Each row was made from one walk, in order. Every step used is in the known rows, and no mark comes twice. Write each row's walk.
In the rows, 128 means zero.
Known rows
tevote -> mozon: [120 147 148 135 146 161  80 130 129 134 161 124 160  93 117 156 125 158
 127 128 107 121 111 113 161 144 112  99 137 125 116 178 101 105 137 131
 120 139 133  86 122 126]
dovovon -> rivi -> mozon: [ 91 165  98 155  86 141  73 140 124 118 148 111 153 112 124 146 129 133
 152 148 153 131 157 121 166 156 132 136 160  80 119 133 121 115 146 129
 130 112 146 100 144 172]
rivi -> givadi: [146 134 159 156 146 134  92 125 129 140 134 109 135  83 124 144 124 131
 169 155 150 137 137 120 162 169 117 110 132 109 104 145 112 110 129 137
 126 104 125 108 113 128]
rivi -> tobime -> dufove -> mozon: [129 170 146 144 101 152  75 102 119 121  88 133 134  91 122 159 115 186
 122 187 155 105 207 129 180 174 132 110 141 117  87 153 131 126 140 122
  84 180 118 123  67 113]
tevote -> mozon -> dufove -> givadi -> rivi -> dovovon -> supu: [ 33 124 180  69 133 187  56  88 108 154 170 148 132  68 101 156 137 155
 100 214 168 100 117 149 161 182 110 112 158 154  81 179  97  79 132 141
 101 109 156  92  83 136]
tobime -> rivi -> mozon -> dufove -> givadi: [ 70 124 111  65  79 156  65  90 104 187 153 146 127  80 101 144  79 138
 147 160 184 148 155 143 174 165 136 142 201 122 113 115 116  98 132 130
  84 120 135 102  84 132]
supu -> dovovon -> rivi -> tobime -> dufove -> mozon -> zagil: [ 63 184 172 206 115 152  57 159  99  90  99 132 108 124 154 158 126 187
 119 194 138  91 216 138 162 164 143 126 151 113 118 165  76 144 153 113
 120 159 143 144  97 161]
supu -> dovovon: [ 68 144 170 131 124 154 106 108 132 133 138  98 107  95 121 154 145 134
 144 108 121 119 144 119 160 153 137 121 158 109 102 148  95  96 135 141
 134 121 132 147 116 127]
tobime -> rivi: [102 125 120 146 112 147 121 135 136 148 133 127 111 105 117 134 100 129
 147 120 152 147 133 116 163 113 117 119 145 103 125 123 115 135 146 123
 125 145 142  89 107 134]
dovovon -> rivi -> tobime -> dufove -> givadi: [ 71 152 158 157  95 114  91 112 105 155 114 170 130  98 130 143 113 190
 130 243 173 130 177 142 173 216 138 117 188 103 109 157 119 116 129 110
  78 178 127  90  79 153]
tevote -> mozon -> dufove -> givadi: [ 94 133 160  61 146 159  55  76 114 166 161 150 158  68 112 160 120 183
 118 172 135 125 112 134 168 206 111 110 168 149 115 194  95  75 118 137
  76 137 125  75  89 110]
supu -> dovovon -> rivi: [ 54 154 158 159 129 142 102 118 127 107 138 101 117 117 137 149 150 143
 147 132 130 119 140 123 156 174 131 124 146  94 123 156  89 112 146 134
 141 121 143 119 136 167]
dovovon -> rivi -> tobime: [ 95 149 144 214  96 135 103 146 127 130 139 106 144 119 130 142 128 154
 130 195 152 130 168 113 165 178 138 109 146  83 126 145 118 131 140 125
 123 171 135  92 133 149]
dovovon -> rivi -> mozon -> dufove: [ 83 157 100 105  94 166  62  94 122 131 144 105 153 112 121 149 135 139
 146 150 170 127 156 129 171 193 135 145 161 102 127 143 116 110 147 140
 114 109 139  95 121 157]
tevote -> mozon -> rivi -> tobime -> dufove -> dovovon -> supu: [135 154 176 176 146 188  72 125 127 167 139 120 155 149 135 150 179 141
 101 186 135  52 155 144 171 149 105 100 193 153  90 175 113 118 173 123
  94 171 135  68  63 168]
supu -> dovovon -> rivi -> mozon -> tevote: [ 40 155 130 180  98 154  60 161 110 130 167 126 120  96 142 147 173 152
 163 124 136 120 164 131 148 176 155 152 162  89 132 140  94 106 146 135
 122  93 158 142 136 168]
tevote -> mozon -> dufove -> tobime: [120 148 154  63 156 183  68  86 143 108 148 109 164  98 125 168 120 169
 122 185 130 117 156 121 183 196  91 103 123 150 128 187  99 101 145 147
  92 136 117  83 101 108]
mozon -> tevote: [106 128 128 161 114 150 101 160 141 155 143 143 124  73 137 140 170 168
 144 128 137 143 136 114 143 145 127 132 138 110 131 156 114 100 122 138
 108 136 151  93 104 113]
rivi -> dovovon -> supu: [ 55 135 163 130 126 166 107 126 139 153 142 102 145 105 122 141 146 111
 127 137 140  95 143 119 151 140 129 123 132 132 117 141 126 101 145 145
 151 110 124 101 101 151]
tobime -> dufove -> givadi -> rivi -> dovovon: [ 34 138 173  82  99 137  93 100 106 125 109 185 115  51 112 156 131 174
 116 198 193 146 150 152 165 144 111 124 182 122  37 146 117  93 118 125
  94 125 146 131  66 120]
dovovon -> supu: [101 136 123 142 115 169 115 124 144 159 135 106 112 100 123 134 143 120
 144 143 139  94 139 109 155 144 119 125 137 121 130 137 123 104 143 133
 137 135 136  80 103 148]
tevote -> mozon -> dufove -> dovovon -> rivi: [139 149 151 105 162 167  63  91 125 138 153  97 195 124 129 164 162 164
 123 163 131 105 113 138 156 213  83 109 159 142 124 198 104 106 155 146
 100 140 129  50 110 151]
dufove -> givadi -> rivi -> mozon -> zagil: [ 71 148 107 159  49 141  49 196 104 145 161 164  98  55 109 149 119 147
 135 187 169 149 162 128 140  95 127 147 207  99  64 120  84  93 110 113
 122 114 183 141 135 128]
givadi -> rivi -> tobime -> dufove: [100 139 142 167  76 160 110 110 128 132 101 151  83  81 112 154 130 165
 118 212 185 138 175 131 179 141 124 106 168  94  54 141 119 131 136 117
  93 177 153 135  80 102]
supu -> dovovon -> rivi -> givadi: [ 86 146 185 181 155 128  87 122 112 108 138  95 120 107 138 143 138 136
 173 162 147 122 142 135 158 204 130 116 137  97 119 146  88 115 148 136
 141  86 135 124 135 173]
mozon -> dufove: [106 134 135  82 122 169  99  78 144 148 122 109 129  89 120 151 144 147
 130 132 158 130 134 117 170 173 121 125 149 129 121 160 116  99 129 145
 109 135 126  90  97 103]
mozon -> rivi: [105 154 130 161 123 155  96 142 143 123 133 118 128 111 134 137 171 135
 124 111 153 134 137 115 159 102 121 126 153 104  97 145 108 107 134 130
 128 134 165  82 121 143]
rivi -> tobime: [109 135 153 183  93 145 105 133 136 155 137 105 139  96 117 148 124 144
 128 171 141 130 165 109 170 159 145 108 157 101 108 140 119 113 129 132
 119 168 122 120 113 109]

Write each row's walk
[102 156 155 177 108 158 101 122 134 138 104 144 119 129 137 142 155 161
 108 161 170 115 173 128 179 126 138 116 179 110  85 149 117 127 143 117
  96 171 139  96  77 135]	mozon -> rivi -> tobime -> dufove
[125 125 112  82  90 172  70  91 122 185 144  90 161 112 108 155 123 108
 150 124 168 122 157 139 162 153 107 137 202 130 104 113 124 114 160 145
 100 124 120 106  89 135]	tobime -> rivi -> mozon -> dufove -> dovovon
[107 134 127 125 109 147 117 138 142 117 130 117 120 105 128 141  87 130
 150 172 157 149 182 119 172 127  94 112 122 108 129 116 118 132 157 128
 116 152 130  94 105 133]	dufove -> tobime -> rivi
[ 82 129 155 177  61 126  87 139 107 150 145 146 103  52  99 153 118 162
 120 238 179 155 169 129 165 161 129 111 184  86  54 125 112  97 108 120
  94 173 157 138 111 101]	dufove -> givadi -> rivi -> tobime
[ 74 132 111 146  48 144  50 170 103 157 167 184  99  23 106 147 155 170
 153 189 184 158 158 137 142 140 134 151 193  93  67 121 112  78 108 124
  85 115 185 137 111 117]	dufove -> givadi -> rivi -> mozon -> tevote
[ 87 136 168 129  93 124  96 100 112 175 112 166 124  75 117 151 104 183
 126 220 161 129 179 137 177 187 142 111 204 122  90 148 120  99 120 119
  73 178 115 116  60 111]	rivi -> tobime -> dufove -> givadi
[ 48 118 151 142 126 169 117 137 133 163 145 112 125 120 121 131 106  99
 133 131 154 105 138 124 156 113 124 120 131 129 136 120 122 129 162 135
 150 118 129  89  92 166]	tobime -> rivi -> dovovon -> supu
[ 58 154 174 157 164 190  69 149 134 127 171 119 171 135 134 143 169 122
  98 123 124  79 113 128 155 110 117 112 135 147 107 173 102 104 156 137
 141 104 152  64 111 180]	tevote -> mozon -> rivi -> dovovon -> supu
[ 58 152 173 150 130 154  92 146 136 115 137 117 165 117 136 145 173 129
 105 101 154 135 140 125 155  98 127 130 152 113  85 148 111 102 137 143
 139 107 145 102 119 144]	mozon -> rivi -> dovovon
[121 195 123 119 128 167  67 112 126  84  86 148 125 102 141 150 162 178
 114 123 170 107 176 135 171 116 108 130 138 123  75 158 122 116 144 119
  96 145 158  87  73 148]	tobime -> dufove -> mozon -> rivi
[ 43 117 160  67 128 188 108  95 140 143 137 101 130 123 126 139 102 110
 128 186 179  99 184 132 176 165 104 122 118 154 149 125 122 125 171 146
 123 117 113  84  70 152]	mozon -> dufove -> tobime -> rivi -> dovovon -> supu
[144 148 148  98 128 145 108  93 135 155  98 119 148 100 129 158 159 149
 138 135 149 108 148 135 154 155  93 119 186 136  83 158 129 101 145 136
  98 154 112 102  66 122]	tobime -> dufove -> dovovon
[114 165 145 160 156 169  71 145 134 114 165 129 156 120 132 146 161 155
 109 111 120 122 111 119 163 108 112 106 147 120 101 178  92 107 142 127
 122 134 159  64 124 149]	tevote -> mozon -> rivi
[126 130 152 167  79 173 110 113 131 170 104 117  94  99 113 154 164 134
 127 230 182  80 183 140 167 155  97 110 192 127  58 129 130 120 158 121
  98 183 141 117  61 134]	givadi -> rivi -> tobime -> dufove -> dovovon -> supu
[126 185 123 151 123 164  58 141 131  87 120 116 142  98 134 147 165 155
 116 114 154 123 171 123 161 113 110 133 124 107  85 146 115 109 136 128
 118 138 166  90 112 145]	dufove -> mozon -> rivi
[ 75 153 112  88  55 147  65 104 104 138 120 184  92  48  98 155 117 164
 143 200 195 144 168 151 168 142 120 136 215 100  39 122 122  91 121 112
  80 124 162 138  81 129]	tobime -> dufove -> givadi -> rivi -> mozon
[164 148 162 147 159 120  96 102 115 133 101 114 157 117 143 150 154 151
 171 191 171 108 149 150 159 206  85 113 166 121 103 156 122 124 157 127
 102 123 117  82  84 170]	tobime -> dufove -> dovovon -> rivi -> givadi
[151 134 165  75 161 175  69  81 131 162 152  91 191 101 119 169 160 154
 120 136 117 103 112 132 158 195  86 104 167 158 105 193 109  87 146 150
  92 142 115  75  95 108]	tevote -> mozon -> dufove -> dovovon
[ 52 124 174  72 160 203  78  98 133 137 162 113 156 127 126 152  94 124
 113 195 146  90 155 138 181 166  94 101 111 173 152 156 107 127 179 145
 115 114 113  68  77 155]	tevote -> mozon -> dufove -> tobime -> rivi -> dovovon -> supu
[111 134 146  76 151 185  84  96 136 117 154 123 140 111 122 159  85 155
 127 182 144 127 152 126 183 170  88  96 121 146 144 164  98 131 162 135
  91 144 118  66  90 124]	tevote -> mozon -> dufove -> tobime -> rivi
[ 77 178 162 137 132 156  53 144 125  79 122 111 175 102 139 158 166 150
 101 106 152 122 172 134 157 114 119 128 120 114  71 149 120 100 140 145
 130 111 152 111 110 150]	dufove -> mozon -> rivi -> dovovon
[134 144 137 102 128 168 116  94 139 177 107 113 126 112 130 147 167 127
 144 156 150  70 150 138 153 160  90 123 179 150 100 147 131 103 161 131
 107 151 119  84  54 150]	tobime -> dufove -> dovovon -> supu
[ 61 138 164 136  96 153 102 136 130 107 132 120 130  73 111 159 149 138
 119 153 172 150 139 125 155 113 113 118 139 100  56 137 114 105 128 140
 138 115 154 137 121 118]	givadi -> rivi -> dovovon
[ 99 142 108 157  85 159  67 164 129 156 160 140 140  72 123 149 160 149
 155 120 145 135 157 117 150 138 146 147 166 103 116 135 119  97 129 137
 105 108 149 121 119 123]	rivi -> mozon -> tevote
[ 47 149 163 159 133 174  97 146 139 134 142 109 146 132 138 134 180 106
 111 121 157  91 141 126 157 102 126 133 146 129 107 140 116 104 150 141
 153 102 152  81 104 175]	mozon -> rivi -> dovovon -> supu
[ 24 152 193 158 107 123  90  97  98 139 116 153 108 101 134 150 122 183
 136 226 158 117 185 149 179 223 151 119 199 103 104 153  96 109 136 119
  84 161 129 138  80 155]	supu -> dovovon -> rivi -> tobime -> dufove -> givadi
[ 89 122 171 127 103 165  49  99 103 161 162 151 124  56  94 167 117 191
 103 245 164 139 140 138 176 198 123  99 180 128  67 172  92  93 115 127
  72 165 152 111  99  93]	tevote -> mozon -> dufove -> givadi -> rivi -> tobime
[120 164 113 189  92 142  57 203 122 143 158  98 175 126 142 154 154 123
 146 146 137 114 167 129 128 126 109 149 199 104 115 141  94 113 151 126
 140 117 143 100 146 176]	dufove -> dovovon -> rivi -> mozon -> zagil
[114 155 167 211 135 170  65 157 131 134 167 122 164 127 127 154 146 153
  96 159 120 115 141 118 172 126 132  96 157 111  99 171  97 120 140 123
 113 162 151  83 128 139]	tevote -> mozon -> rivi -> tobime
[ 26 128 166 124  90 152  89 132 115 149 149 146 108  61 106 142 142 135
 120 205 182 119 146 139 149 142 115 128 160 121  68 130 120  83 125 133
 125 116 159 120  98 147]	dufove -> givadi -> rivi -> dovovon -> supu
[158 185 151 143 162 152  53 111 113  86  86 142 123  97 142 143 149 171
 143 150 181 108 178 149 174 149 108 117 129 126  74 150 118 123 145 121
  91 110 149  91  69 157]	tobime -> dufove -> mozon -> rivi -> givadi
[139 147 159 181 153 145  83 142 130 128 137 116 130 108 137 136 156 125
 151 134 166 130 136 126 165 131 116 118 143 109  92 139 106 113 138 132
 125 100 149  88 118 153]	mozon -> rivi -> givadi
[137 120 144 166 141 133 105 134 125 152 137 122 111 101 119 129  87 118
 175 149 164 145 133 126 166 145 112 106 131 110 124 120 112 138 148 126
 128 112 132  92 106 144]	tobime -> rivi -> givadi
[172 140 182 127 196 152  49  93 115 139 155  90 196 116 133 161 150 154
 154 187 145 105 114 146 160 244  82  97 146 143 119 193  98 110 157 147
 101 108 118  58 112 159]	tevote -> mozon -> dufove -> dovovon -> rivi -> givadi
[ 51 149 174 212 104 141  94 130 119 125 140  91 130 123 134 152 140 146
 137 180 134 122 172 123 166 198 154 112 156  85 123 146  94 121 146 130
 130 148 133 141 134 154]	supu -> dovovon -> rivi -> tobime
[ 55 121 156 132 120 149 118 135 130 141 141 126 148 109 119 142 100 121
 128 117 152 148 136 125 158 109 123 118 140 114 116 127 120 127 150 135
 139 118 128 105 104 138]	tobime -> rivi -> dovovon
